(in the rows, 128 means zero)
Known rows, with every step that occurs
dozof-nizu: [ 95  83 101 104 109 109 120  71 146 134 130 145 135  93 158  87 109  95
 118 132  72 163 149 118 195]
puvo-dufuz-mazi: [116 118  98 118 110  93 109  81 113 134 106 116 143 149  65 109 109 134
 151 127  83 166 154 152 164]
nizu-vegu-mazi-dufuz-puvo-dozof: [126  96 138 127 122 110 147  60 144 107 160  90 152 128  90  90 113  53
 131 135  87 148 155 141  65]
fumib-vegu-nizu: [122 104 104 115 108  84 190  62 150 123 120 150 109 107  96  83 120  95
 125 130  74 178 135 170 120]
mazi-vegu-nizu: [121  96 100 111 112  96 153  76 174 108 146 145 120 105  71  97 106  55
 131 141  75 131 131 128  81]
vegu-mazi-vule: [102  76 113 121 147  86 112  70 162 134 127 109 139 113  96  80 107 109
 152 131  65 130 151 140  79]
mazi-dufuz-puvo-dozof-nizu-vegu-fumib: [135 104 136 126  94 102 155  49 166 140 154  86 150 154 123  96 103  64
 123 132  84 192 141 154 109]
mazi-dufuz: [117  95 119 114 102 102 150  62 167 103 130 121 131 160 103  91 106  62
 132 135  83 202 137 129  98]
puvo-dozof: [133  90 119 120 118 137 118  85 150 130 168 125 133  82  88  85 111  87
 155 130  77 154 149 159 164]
dufuz-puvo-dozof-nizu-vegu: [137 108 119 134 105 103 133  72 139 148 138 125 149 107 129  97 112  72
 141 118  71 157 160 160 171]
nizu-dozof: [119  75 105 121 114  83 152  87 143  92 125 104 142 136 108  79 107 102
 133 129  75 164 158 138 132]
vegu-mazi-dufuz-puvo-dozof-nizu: [117  88 112 128 120 111 140  62 170 155 148  76 136 129 123  86 105  98
 130 123  79 149 144 156 130]
puvo-dufuz: [112 117  89 108 106  98 115  86 134 127 110 125 153 136  74 104 107 124
 138 130  91 188 144 136 139]
vule-mazi-zaperip: [ 98  88 100 124  92 120 128  83 178 116 144 128 120 173 134 104 106  84
 136 117  68 167 144 141 151]
dufuz-puvo-dozof-nizu-vegu-mazi: [133 104 117 136 112 107 132  71 143 155 143 112 149 103 128  94 111  80
 140 117  72 144 160 164 168]
puvo-dufuz-mazi-vegu: [121 124  98 119 112  83 113  81 119 135 114 117 136 154  55 112 105 111
 150 134  84 151 151 143 135]
vule-mazi-dufuz: [104  93 111 113  81  93 144  71 160 119 126 105 125 174 135  99 108  74
 132 133  75 175 135 144 111]
puvo-dufuz-mazi-vule: [121 118 110 115 118  76 105  76 114 138  98 113 146 154  62 108 106 143
 158 131  74 165 155 147 131]
puvo-dozof-nizu-vegu-mazi-vule: [129  87 141 109 127 132 116  70 137 149 181  98 144  65 123  82 108 100
 134 138  73 130 153 142 149]
fumib-vegu: [117 107 105 125 116  67 166  66 137 119 112 157 110 130 106  80 118  64
 136 130  76 185 149 159 115]
puvo-dozof-nizu-vegu-mazi: [125  87 132 111 120 145 119  73 138 145 187 101 142  62 123  82 110  94
 128 136  79 132 153 145 173]
fumib-vegu-nizu-dozof: [128  98 105 116 107  75 205  66 147 117 120 125 113 116 100  78 117 111
 118 130  74 175 139 171 117]
dozof-puvo-dufuz-mazi: [ 91 137  96 138  99  58 111  79  94 110  98 141 153 137  99  88 110 145
 139 132  83 144 143 141 179]
dozof-puvo-dufuz-mazi-zaperip: [ 91 136  96 141  99  73 112  80 107 109 108 139 150 152  99  92 107 147
 137 126  83 150 143 137 184]
mazi-zaperip: [107  88 103 130 118 142 128  80 192 100 156 152 124 158 100  99 103  79
 137 110  73 190 151 123 153]
dozof-nizu-vegu: [100  87 122 103 110 108 129  64 131 113 142 138 147  92 150  89 112  71
 111 139  78 157 156 109 156]
nizu-vegu-mazi-zaperip: [107  85 126 127 132 128 134  68 155  88 165 115 148 130  88  91 111  58
 129 129  84 146 160 122  79]

Rows
[116 100 110 128 123  74 175  56 151 136 127 113 108 143 106  76 115  77
 126 130  82 175 143 164  89] : fumib-vegu-mazi-dufuz
[102  94 101 135 105  57 150  86 121  84 116 112 150 136 124  68 107 121
 126 132  77 146 152 134 147] : nizu-dozof-puvo
[140 108 109 141 109 100 130  79 150 144 129 132 143 119 104  97 112  72
 158 112  70 163 158 173 164] : dufuz-puvo-dozof
[121 103 116 124  77  91 147  72 159 137 129  93 128 175 138 103 108  73
 139 126  73 171 138 163 125] : vule-mazi-dufuz-puvo-dozof
[137 108 125 126  94 103 155  59 164 142 136 102 137 153 126  96 104  70
 131 124  78 193 142 150 136] : mazi-dufuz-puvo-dozof-nizu
[119  99 101 119 106  74 167  80 159  98 142 126 128 114  83  87 104  78
 122 143  77 120 132 126  86] : mazi-vegu-nizu-dozof-puvo
[104  80 107 122 125 110 138  65 172 126 143  88 132 136 100  82 107  91
 133 130  83 155 141 142  97] : vegu-mazi-dufuz
[110  97 102 129 130  72 162  64 144 135 124 130 111 123 105  75 118  82
 133 128  78 158 149 168 107] : fumib-vegu-mazi
[ 94 140  96 139 100  49 113  80  97 110 102 139 148 140  92  90 107 127
 138 137  84 132 141 135 158] : dozof-puvo-dufuz-mazi-vegu
[122  75 101 105 103 113 178  79 165 100 134 108 138  98  92  86 111 140
 123 129  72 155 135 151 139] : vegu-nizu-dozof
[ 96 138  95 134  96  59 125  78 104 113 105 136 147 130  87  91 108 143
 133 137  83 129 134 140 160] : dozof-puvo-dufuz-mazi-vegu-nizu
[117  92 131 129 133  70 110  65 121 121 105 135 125 141  84  96 112  98
 173 130  52 135 165 151 125] : dufuz-mazi-vule
[108 109 101 135 102  52 144  87 102  99 106  93 155 151 107  78 105 153
 129 132  81 145 153 141 161] : nizu-dozof-puvo-dufuz-mazi
[128 107 116 130  95  83 159  59 167 118 112 120 137 179 111  99 106  56
 136 122  78 205 143 143 102] : mazi-dufuz-puvo
[112 102 109 124  76  80 150  70 161 128 114 105 128 187 142 104 108  69
 136 126  72 177 138 155 116] : vule-mazi-dufuz-puvo
[127  89 102 112 111  88 169  80 169 103 146 121 123 114  75  92 104  69
 125 142  75 128 135 129  78] : mazi-vegu-nizu-dozof
[110 109 110 133 107  42 141  84 103 102 100  91 157 153 107  77 104 158
 134 134  75 144 154 138 138] : nizu-dozof-puvo-dufuz-mazi-vule
[117 101 116 119  75  93 146  69 159 148 132  91 128 166 158 102 107  80
 129 127  72 168 137 158 144] : vule-mazi-dufuz-puvo-dozof-nizu
[105 108  97 130 100  54 146  89 112  94 109  99 159 144 111  75 104 148
 123 133  85 157 148 134 149] : nizu-dozof-puvo-dufuz
[123 117 100 119  99  61 201  67 130 121 112 121 123 123 100  78 115 138
 114 132  80 172 133 170 126] : fumib-vegu-nizu-dozof-puvo-dufuz
[117 117  99 120 111  80 110  75 128 143 125 102 145 155  56 110 102 115
 146 138  88 152 147 151 128] : puvo-dufuz-mazi-vegu-fumib
[132 103 120 135 105 101 130  65 148 156 150 111 158 109 130  96 109  77
 138 122  75 156 156 169 165] : dufuz-puvo-dozof-nizu-vegu-fumib
[129  89 138 110 116 144 129  68 144 144 189  89 140  77 124  83 108  91
 124 137  81 143 148 143 158] : puvo-dozof-nizu-vegu-mazi-dufuz
[106 108  94 114  79  68 153  86 145 122 129 102 129 146 116  99 105 106
 122 140  77 122 128 143 108] : vule-mazi-vegu-nizu-dozof-puvo-dufuz
